Each row comes from the steps of one walk. Every step used is in the known rows, and no mark comes twice. Write the walk behind each row, first mark first.
In the rows, 100 means zero.
Known rows:
gitomi-gosipe-fari: 118 110 124 131 115  65 102 135 107  98 102 101  89  80 108 108 114  62 146  73  98 106  91  98  98 115 106  91 115 110 103  97  80 116  65 119 107 119 113  71  91 114 140 112 124 106  98 110  86  78  99 109 114 119  71  73  82  90 103  83  83  73  98 111  85 123
zifi-pofod-gosipe-kema:  78 114  98 109 115  93  90  89  67 115  89  91 113  87 112  77  97 108  99  94 101  92  84  65 121  71 104 119  90 118 133 100 106  99  92 116  97  96 121 103 121  90 102  91  93  89  72 105  85 129  94  95  82 127  79 145 124  69  87  88  97  68  99 119 121 125
zosav-gosipe:  89 106  98 109  97 119 108 118  93 116  94 109  90  91  99  94  96  67 129 106 117  97 105 112  99  95 111 119  81  92  97 115 104 103  90 122 100 108 124 110  98  98  94 109  88 112 129  79  82  97 100 115 100  81  68 110  88 109 115  84 105  95 113 117  81 105
gunav-zifi: 121  95 101 110 105  90 107  75 148  94 126 125 112  94 100 114 126  75 117 115  88  69 101 105  80 107  85  80 102 101  56 102 129 109  93  87 105 103 113  93  91 114  99 118  96 131  85  90  99  86  80  90  86  79  83 117 104 106  96  91  86 108  83 116  91  95
pofod-zifi-gufef-gosipe-zosav: 102  92 105  84  91 117  96  99 115  82  84  97 106 108 107  97 104 125  58 101  98 113 127 111 116 119 101 114 126  90 104  77 102  60  92  86  97  81  89 107  92 109  93  87 106  92 103 122 134 121 131 120  97  70 125  82  88 142  75 110 145  96 139  98 133  73
poda-gosipe-gitomi: 110 105 105 105  95  88  96  52  97  86  92  80  96 105  99 139 108  94 101  89 115  84 120 103  89  95 111 135  80 102  93  99  75 131 103 139  85 100  76  90 114  91 101  91 123  99 129 105  97  93 101 113 104 115  88  76 100 109 121  76  91 120  84  85  77 111
fenu-gosipe-gufef:  95  98  89  94 118  99  87 111  94  83 111  79  96  87 100 111 106  95 111  80  93  99  88 105  75 103  98 100  67 124  99  99  91 113  81  68  85 101 100 113  86 135 105  97 118 111 108  95  87  49  79  77  74  91 106  69  80  76  90  88  70 103  95  92  96 117
poda-gosipe: 112 108  98 102 101  86 112  71  95 105 101  94  98  98 111 116  90  80 109 112  91  94 117 112  90  87 100 122  85 113  86 101 103 114 107 127  84  81  97 106  91  96  97 107 109 102 114 109  80  81  96 105 103 105  88  90 102 110 131  90  93 100 106  98  84 116
gunav-zifi-gufef-gosipe-zosav: 106  93 105  93  97 106  91  78 110  69 105 106 109 112 104 107 142 103  77 114  91  91 103 126  92 140  97 108 108  94  58  64 132  69 101  70 114  77 105 110  65 130 103  86 104 116  87  98 140 108 115 128  86  51 117 109  94 155  77 118 120  94 110 119 116  62
zifi-pofod: 123 104 103 116  83 105  97  97  86 120  94 114 106  74  96  95  92  88 119 102  95 100 120 108 107  78  99  97 101  87  80 102 122 120 116  97 107  79  97 102  83 114  98  84 103  92 104 102  95 100 111  94  92  77  95 138 131  85 106  93  95  99 102  96 113 106
fari-gosipe-zosav:  85 130 102  69  97  98 102  99 109  97  95 104  96 112 110 105 114 101  99  90  57 111  95 121 116  98 112  78 112  99 143  87 103  90  81 100 100 112  89 110  85  99 101 122 108 127  91  98  83  86  92  97 111 101 108 103  82 137 111  89 123  84  76 104  74 106
tasu-zifi-gufef-gosipe-fari: 114  83 124  97  99 125  82 118  67 100  92 123  97 131  92  90 109 122 114 107 126 119 126  99  92 149  98 114 101  78  74 102  97 113 125  77 127 107 109  91  70 141 100  77 120  80  83 123 119 117 117 119 119  85  98 101 118 107  82 159 103  97 126 104 129  89
gunav-zifi-tasu: 115 100 101 113  87  91 118  71 128 107 124 126 106  78 110 117 105  69 123 110  96  58 120 112  94  85 103  74  87  99  64 101 152 139 115  93 115  96  98  74  70 122  85 103  93 128  82  92  98 111  91  67 106  79  82 126 118 111  72  94  92 106  80 104 100  95
kuvi-gosipe-kema: 100  99  75 110 106  92  97 126 105  82 113  86 106  97 106  99  85 115  96  90  87 104  83  86  95  87  69 107 109 113 124  88  86 102  87 101 105 113 105 108 118  95 112  98 110  93 114  98 135  93  99 104 108 126  76 104 110 105 114  91  86  71  89  99  72  95
poda-gosipe-pofod-zifi-tasu: 101  92 111  98  75  87 126  56 105 141 115 108 110  86  91 100  66 118  81 117 111  81 112  90 115  74 118  96  95  99 114 116 115 105 133 127  96  76  73  92 106  63  91 112  86  98  90 115  67 102 106  91 115 135 132  84  87 101  91 100 117  98  92  68 114 120
fenu-gosipe-pofod-zifi: 119  80  98  84 102  89 103 107 127 107 122  88 106  89  67  97  87 104  67 103  92  93  88  78  96  85 100  86  89 106 112 111  86  66  69  63  94 114  88 106 118  70 109 111  85 109  90 106  74  76 101  79  87 104 136  69  79  82 102 100  81 122  93  97 119 125
gitomi-gosipe-gufef:  94 109 105 113 115  80  98 124 104  88 118  90  96  84 119 108 116  78 136  63  97  86  83 120  90 118  95 103 112 147  91  84 100 112  86 106  93  88 114  93 102 141 132 110 110 102 112  80  96  76  83  96  94 111  98  65  62  77  87  67  85  78  94  86  85  96
pofod-zifi-gufef-gosipe: 108  87  99  97  83 123  97 117 100  83  89 104 109 104 115  96  90 112  73 110 110 114 118 106 115 103 104 112 115  87  73  88 105  85 107  79 102  83  89  84  99 103  83  83  88  79 102 100 132 128 130  98  96  70  91 100 119 110  84 125 127 116 143  93 142  75
tasu-zifi-gufef-gosipe-kema:  99  89 103  78 105 134  81 108  83  83 112 107 104 129  96  83 104 141  84 120 120 104 113  96  79 139  81 128  87  99  86  89 107  98 116  85 121  89 131  99  91 141  91  65 107  75  92 107 137 149 118 109 116  85  90 117 117  97  90 152 106  99 116 104 121  73
tasu-zifi: 124  98 109  95 109 117 111  88 125 102 104 118 104 118  85  95 101 101 112 117  93  76 131 110  73 115  83  92  87 107  81 113 111 120 116  80 107  97 119  94  97 128  92 111 106  98 104 117  89 111  90  87 111  88  99 115 105  85 112 107  86 111  94  91  99 100
fari-gosipe:  89 127  99  88  85 106 102 117 105 101  93 106  89 119 113 105  95  85 111  93  67 108  95 111 112  85 111  78  98  95 126  99 100 117  94 103 101 113  93  98  95  98  90 119  95 120 101  82  78  99  88  80 118 108  88 115 104 115 119 102 118 100  79  99  81 106
gunav-zifi-pofod-gosipe-kema:  92 100 101 103 108  70  98  70  95 103  99  98 130  80 108  82 123 105  99 113 103  64  79  66 109  75  95 105  92 122 107  95 140  97  89  93 114  94 133 102 112  98  92 107  94 111  56 101  93 122  88 101  63 118  84 154 125  86  70  92  88  64  85 138 133 125
zosav-gosipe-gufef:  65  99  95 106 119 110  98 113  82 122 108 113  89  96 109  81 103  88 137  87 125 104  85 112  82 103  96 121  83 117 102 108 106 106 106 124  90 104 113 121  97 109  93 120  96 104 122  70  79  74  90 126  77  98  93  85  67  96  96  79  94  85 110 102  80 102
fari-gosipe-kuvi:  75 127  84  84  91  90  96 124 109 114  98 109  89  95 120  89  86 103 100 102  84 131  64  88 114  83 130  63 119 111 132  98  89 106 102 118  88 129  88 108 102  92  88 134 112 111  98  69  85 102  82  87 119 130  95 104 109 104 117 115 103 102  70 108  70  95
tasu-zifi-gufef: 105 104 115  97  95 126 110 102  91 102  94 119 103 127 111  80  83 105 117 114 114  83 141 118  70 121  85  90  88  80  70 114 106 124 124  74 125  90 113  83  81 149  85  91 116  84  99 117 106 135 105  94 125  54  98 127 120  86  91 123  92 101 118  74 134  84
zifi-pofod-gosipe-gitomi:  87 111 103 117  99  85  95  75  63  98  72  80 103  82 102 105 106  95 105  86 120  91 105  89 124  68 125 126 102 100 110 100  80 134 107 115  94 108  91  90 111  85 103  75 102  89  92 119  92 128 105  94  85 120 101 126 123  75  77  72  96 101  84 106 119 109
gufef-gosipe: 114  93  85  94  99 115  89 109 113  85 106 103  93  99  95 120 114  91  98 104  89 109 110 113 108 112  97 116  98 105  80  81 104  99 104 102  99  94 106 113  93 103 107  85  80  97 117  81 125 101 104 104  88  94  88  98  97 110 127 102 109 122 100 119  69  79
zifi-pofod-gosipe-fari:  92 108 119 131 108  81  92 101  60 132  73 104 105  76 116  71  99  88 128  93 108 117  99  68 123  70 120 109 103 102 117 115 100 112 105 105 104 124 104  99  95  90 109 105 107  91  63 117  66 101  98 101  93 120  90 133 127  76  92  90  94  74 109 119 130 139
gunav-zifi-gufef-gosipe-pofod:  88  71 108 101  88 111  82  90 100  96 129 116  99 123  89 111 118 104  87 119 107  90  71 119  94 146  94  96 116  99  50  86 131  64 137  74 118  75  98 101  79 107 106  92  70 115  81  67 123 107 104 117  90  65 124 110  92 114  80 139  91 117 108 101 115  60
kuvi-gosipe-zosav: 102 106  72  99 105  82 105 110 107  85  95  88 101 100  97 105  97 111  88  85  62 105 102 114 105  90  80  95 119  95 123  85  90  89  94 101  86  96  93 129  96  86 119 102 126 102 120 118 124  74 106 121 114 107 112  88  90 140 114  75 106  73 100  97  72  94
zosav-gosipe-pofod:  75  89 108 109  96 106 104 113  85 133 114 109  87 101  83  76  90  81 125 108 116  98  68 108 102 100 106 117  98  97 109 123 101  78 108 119  93 103 125 110 113  70 111 119  73 109 116  67  76  92  97 127 100  97 107  99  62  95 118  97  95  96 107 104  75 109
kema-gosipe: 116 115  75  97  97 117 102  99  98  90  98  87  93 104  98 111 108 100 118  99  96  95  84 109  95  89 103  78  90  82 111 108 103 114  88 104 119  86 100  96 104  96  91  93  91  87 120  96  92  88 101  77  97  94  97 110 108  78 121 102  99 106  85  94  70 109
poda-gosipe-pofod-zifi: 103  80 112  97  91  79 119  58 124 126 109  94 117 100  87  99  87 116  70 115 101  90  99  87  99  91 100 110 103 106 103 113  98  69 113 111  81  78  80 108 134  56  89 135  95 105  97 110  69  86 104 107  93 141 132  71  81 101 125  97 107 100 100  83 107 118
gunav-zifi-gufef-gosipe: 109  90 103 101  91 112  90 100 103  74 109 113 103 109 112 110 119  86  92 114  98  87  96 119  95 134  97 110 105  94  35  82 134  90 115  71 119  78 111  90  65 130  92  83  88 111  85  90 137 111 105 104  86  46  90 116 120 126  77 132  99 108 114 121 115  63
pofod-gosipe:  80 125  89 110 119  98 105  99 110  93  82  86  93 100 123  97  93  75 111  99  88  89 106  99 106  75 103 105  98 113 113 111  98 106  87 103  82 106 121  99 103  87  98 116  74 100  88 103  74 113  83  93 101 111  79 124  97  82 115  74  97  98 107 114 103 110
fari-gosipe-pofod:  70 108 116  84  91  99  97 109 105 120 112 107  84 116  94  96  96  99 106 101  74 111  63 106 114 105 107  75 116 110 138 109 104  84 119 102  99 108  81 102 107  76 108 127  79 115  84  63  68  85  79  93 115 119 116 101  77 105 124 110 106 100  66  88  75 101
pofod-zifi-gufef: 107 100 112 109  85 120 112 112 116  93  88 111 112  96 129  88  76  97  98 107 110 104 128 105  99  84  95  80 114  81  81 106 104  96 100  84 101  90  97  76 101 113  80 101 113  90 102 103 106 118 114  88 115  71  90 113 120  96  82  99 114 109 138  77 144  93
kuvi-gosipe: 105 100  72 116  85  89 112 125 102  95 101  92  94  87 101 109  78  86 100  96  70 107  98 109  98  80  79  88 108  95  95  96  89 117 111 100 102 106  94 110 101  89 111  96 113  95 116  98 119  81 104 103 113 111  86  96 116 109 119  96  87  88  96  94  78  87
zosav-gosipe-pofod-zifi-gunav:  79  91 140  85  99 101 122 125  93 154 110 119  85  91  62  74  88 103  91 110 122 118 100  89 107 103 107 116  83  87  87 124 108  61 107 130  81  97 125 109 127  69  87 113  57  93 113  80  88 117 100 141  94  98 120  73  85  95  99 111 119  84 133 118 101 107

Write each row's walk:
102  90  81  93  81 108  86 126 104  92  96 103 111  93 112  81  76 124  55 109 123 135  87  78 108 101 122  85 128  98  81  92  87  69 110 101  83  90  89 104 106  97  81  98 105  83 112 101 138 127 125  93 105  96 105  81 113 103  83 132 121 120 133 103 135  65
pofod-zifi-gufef-gosipe-kuvi
 99  79  95  95  99 109  83 100 115 104 121  98  90 112  79 108 116 106  90 105  87 107  73 110 103 128  87 120 114 115  94  88 108  68 121 102  95  90  95 112 107  75 108  95  64 107 113  71 108  94  99 107  89 100 118  90  72  95 128 116 103 122  90 105  65  79
gufef-gosipe-pofod
107  97 103  91 105  96  88 105  99 105 117  90  90  94  70 112  90  89  98 102  84  93  79  96  88 104  98  93  84 105 107 109  88  85  80  72  97 103  94 116 105  89 124  97  79 114  97  95  85  70  86  92  88  93 125  84  80  78 113 100  68 120  86  92  90 117
fenu-gosipe-pofod
 86 115 106 128 127  84  93 109  96 104  79  92  94 103 117  78 106  83 124  88 105 110  89  76 113  86 110  99  92 109 122 116  84 105  79 117  92 142 118 100 102  82 107 126 106 107  75 118  62  90  89  99 100 128  65 110 101  84  98  83  88  82 106 127  99 131
pofod-gosipe-fari
 68 117  98 110 120  90  98  77 104  76  82  68  92 108 118 109 107  89 107  86 115  91  97 100 108  84 121 116  94 113 115 101  69 119  84 122  82 129  96  82 123  81 101 103  99 101 107 102  92 116  89  92  95 114  83 106  93  79  94  63  92 110  86 104  91 108
pofod-gosipe-gitomi
113 104  80 102  93 116  94  86  96  65  85  73  86 115  94 128 117 101 112  88 128  94  80 101 101 106 110  95  89  78 113 105  72 128  78 118 116 111  84  71 114  92  96  83 100  92 135 100 101  98 106  81  92 100 100  95 103  74 103  89  87 122  69  88  60 103
kema-gosipe-gitomi
105 113  76  85 107 117 100  82 101  83  82  86  93 108  93 102 122 115 101 101  84  98  81 116 103 103 101  80  94  80 136  92  98  80  71 100 112  91  94 117  98 104  99  99 102 101 116 118  98  77 109  94  97  92 121  98  88 104 112  84 110  95  91  99  59 107
kema-gosipe-zosav
 88  84  85 114  90  83 100 109 106 110 112  96  95 102  81 106  74 103  99  94  81 103  68 105  96  95  80  88 119 104 112 102  87  86 124  99  93  99  87 121 115  66 126 102  98  95 106  89 109  76  96 109 115 123 123  84  83  96 120 103  81  80  82  84  69  94
kuvi-gosipe-pofod
104 104  95  98 116  96 100  70  97  98 115  90 107 106 108 103 101 109  95 110 104  96 100  86  88  90  87 128  80 121 110  97 100 100  84 134  92  86 112 104 113  99 101 112 112  97 106 104  91  88  92 115 102 132  73  92 102 106 130  91  98  82  96 105  80 115
poda-gosipe-kema
 68 120  99  92 106  99  89 109  95 105 104 113  89 111 126  94  92 106 117  80  84 110  72 114  98 103 101  77 103 119 122  91 108 113 110 104  95 109  89 107  90 119  90 132 103 116  94  63  71  72  66  88  98 116 109  85  84 102  92 100 103  92  66  83  79 107
fari-gosipe-gufef
 92  93  71 118 106  88  95 118  95  96 109  99  99  95 115 101  84 112 107  75  89 112  81 114  83  95  74  96 110 114 107  90  93 113 125  97  90  97  90 116 103 119 114 112 124  95 117  88 114  58  91 107 102 126 107  76  93  98  99  82  75  82  90  74  77  92
kuvi-gosipe-gufef
103 117 102  89 110  92 103  57 104 103  97  91 107 102 105 115 114 100  89 103  73  93 122 120 100 101 107 121  89 110 113  91 102  94  88 124  83  74  92 118  93 100 106 114 121 107 116 119  84  78 101 128 107 110 114  85  84 136 123  66 110  87 100 105  75 114
poda-gosipe-zosav
 99 100 120 112 110  86 104  84  66 135  69 118 115  96  93  62 107 110 121 109 120  94 111  70 111  94 118 112  98  94 117 118  99 123 120  82 117 125 118 103  90 110 100 104 115  76  56 146  61 127 100 108 102 130 112 140 129  81  88 113  91  73 107 107 152 142
tasu-zifi-pofod-gosipe-fari
112  91  93 101 102 107  87  88 107  67 106  88  80 100  82 138 124 100  96  89 116 107 110 108 103 123 107 127 102  97  83  82  82 119 100 114 100 116  80  88 104  94 108  71  92 100 125  86 133 118 115  97  86 105  86  82  99 106 113  93 106 133  83 106  69  67
gufef-gosipe-gitomi
114 108 105 105  81 102 126  96 132 114 103 121 110  76 108 101  76 104 105  99 105  83 137  94 110  58 109  65 101  93  99 108 120 132 106 105 102  95  82  74 101 100  76 100  90 105  97 120  94 120 109  57 119  98  86 108 115  99  75  83 122 116 102  78 124  99
pofod-zifi-tasu
101  89 141  81 107  99 115 114 121 131 116 112  95  95  76  85  88 111  80 107  96 116 113  90 101 109  81  93 103 106  88 116 109  61 117 114  72  97 103 102 129  84  90 114  63  98  96  96  98 114  89 112 107 104 126  80  95  82 108 110 116 101 115 102 105  98
gosipe-pofod-zifi-gunav
109  81 111  94  85 118  98  99  99  65  85  85 100 110 108 111 105 110  74  91 136 112 124  97 114 111 116 119 112  83  80  83  78  97  96  96 100 106  71  65 109  94  86  62 110  88 108 105 146 139 134 111  94  84  92  79 116 110  70 116 127 139 116  81 134  62
pofod-zifi-gufef-gosipe-gitomi
101 111 107  90  95  98 114  77  76 127  79 105 116  94  95  72 101 107 104 108 105  81 131  87 105  81 116 112  92  99 107 110 115 117 137  84 106  82 129 106  92 115  84 101  94  79  74 130  77 140 102 104 102 109 114 151 127  70  86 104  99  90 102 100 150 117
tasu-zifi-pofod-gosipe
117 100  94  99 104  97  94  99  98  57  96  72  89  85  79 143 105  82  97  78 110  92 116  95  83  87 117 111  72  92  99 104  65 132  58  89 100 131  83  86  97 103 115  64 114 113 121 113 109  82  98  85  89  83  89  79 103  80 100  82  69 140  81  99  87 107
fenu-gosipe-gitomi
 77 112 149  60  88  97 116 123 105 138 111 112  85 104  77  78  82 123  75  99  75 131  87  99 121 103 105  75 113  93 116 111 109  77 116 105  85 104  97  98 124  75  86 126  62 102  82  76  81 108  85 105 111 117 138  75  98 110 100 130 131  95  95 104 108 111
fari-gosipe-pofod-zifi-gunav
109  85  93  83  97 111 107  85 120 113 105  84 101 108  77  91  96 122  81 108 115  96  51  80 107  92  98  76 115  83 127 119  99  68 100  91 107  94  81 105 133  58  90 122  66  90 100  98  80  87 107  82  83 118 140  83  78  73 107 107 106 108  85  78  92 119
kema-gosipe-pofod-zifi
 72 126  94  97 127  90 101  78 112  93  73  81  97 106 115  88 111  95  96  90  74  94 106  99 115  89 107 106  98 125 134  95  91  73  74 105  76 102 118 118 106  90 106 123  94 111  84 117  78  98  88 107  96 113 104 109  72 112 105  59 107  81 107 118  97 111
pofod-gosipe-zosav
106  88  93 136 105  73  96 129  78 103  95 105  98  92  99  97  90  93 120  88  91 127  95  91  93  89  90  88 114  87 116 105  78 120  97 104 108 136  87 111  95  84 125 102 133  93 105 117 109  64 102 108 118 132  79  84 109 116 117  97  87  76  95 102  82 112
kuvi-gosipe-fari
 99  86  98  88  96 125  86 116 107  74 110  95 111 106 110  91  97 138  59 109 123 113 107  81 108 108  90 115 118 101 100  81 106  73  79  93 113  92 103  88 117 103  89  80  98  78  96  99 142 143 121  94  97  93  86 101 119 113  75 131 128  96 127 107 139  75
pofod-zifi-gufef-gosipe-kema
115  78 115 118  96 109  86 124  87  96  84 116 103 110 114  86  99 109  89 102 125 130 118  83 111 121 105 106 120  78  89  90  96  86 101  87 117 117  86  83  82  94  90  91 112  85  85 118 123 109 128 105  99  97  89  85 117 125  84 136 125 101 135 101 138  96
pofod-zifi-gufef-gosipe-fari
132  95 112  93  80 109 115  84  87 128  99 124 117  83  77  88 101 116 111 113  97  85 146 101  90 102  89  98  93  89  82 103 118 125 136  76 118  79 112 104  89 135  92  82 112  83  93 118  94 122 112  91 106  87 116 137 136  81  94 112  93  99 102  82 128  99
tasu-zifi-pofod
117  77 103 112 109 105  76 111 100  99 105 107  89 103  92 111 118  98 114  97  98 127  96  99 101 126  99 113 104 100  99  96  98 103  93 108  97 122  98 103  79  99 117  99 102  97  94 103 110  88 106 112  94 113  72  89  99 114 126 112 106 108 106 121  74 103
gufef-gosipe-fari
103  98 113 118  97 101  98  91 112  91 105 123 113 105 128 104 104  73 118 113 103  75 108 113  76 110  89  80 100  85  52 105 130 103 102  84 119  84 113  80  78 137  89  97 108 112  83  86 109 101  95 100  99  47  80 129 116 112  75 110  87  98 111 107 121  81
gunav-zifi-gufef
102 107  56  94  97 109  95 108 105 104  91  88  94  86 102 100  91 118  96 111 115 115  48  80  96  80 121  63 108  99 120 118  82  95  93 126 104 104  94 113 114  92  89 111 106  89 127  93  93  92  93  68 101 119 103  95 110  70 113 109  91 108  83  95  63 101
kema-gosipe-kuvi
105  95  78 116  94  80 103 105  95  73  95  75  96  92  94 126  82  96 100  80  99 104 107 101  97  84  85 105 110  86 101  93  59 136 102 110 100 127  73  98 112  84 116  83 124  98 129 103 132  98 111 108 108 115  88  80 103 103 103  74  82 107  83  84  65  82
kuvi-gosipe-gitomi
111  91 112  80  86 131  96 107  85  86  93 115  97 131  95  94  98 118  93 118 102 100 131 117  86 142  98 114  94  87  63  90 110 105 136  68 127  75 115  99  78 142  81  69 103  71 105 107 125 142 116 105 126  62 106 118 117 110  92 145 106 111 134  90 131  62
tasu-zifi-gufef-gosipe
121 111  90  74 120  95  97 106 106  71  91  83 102  88  85 117 120  90  91  88  68 100 117 108  92  94 109  98  76 109 118  86  84  89  47  70  86 105  96 115  78 110 115  85 113 115 105 123 104  62  99  93  85  79 115  90  81 113  99  74  90 106  96 113  89 115
fenu-gosipe-zosav
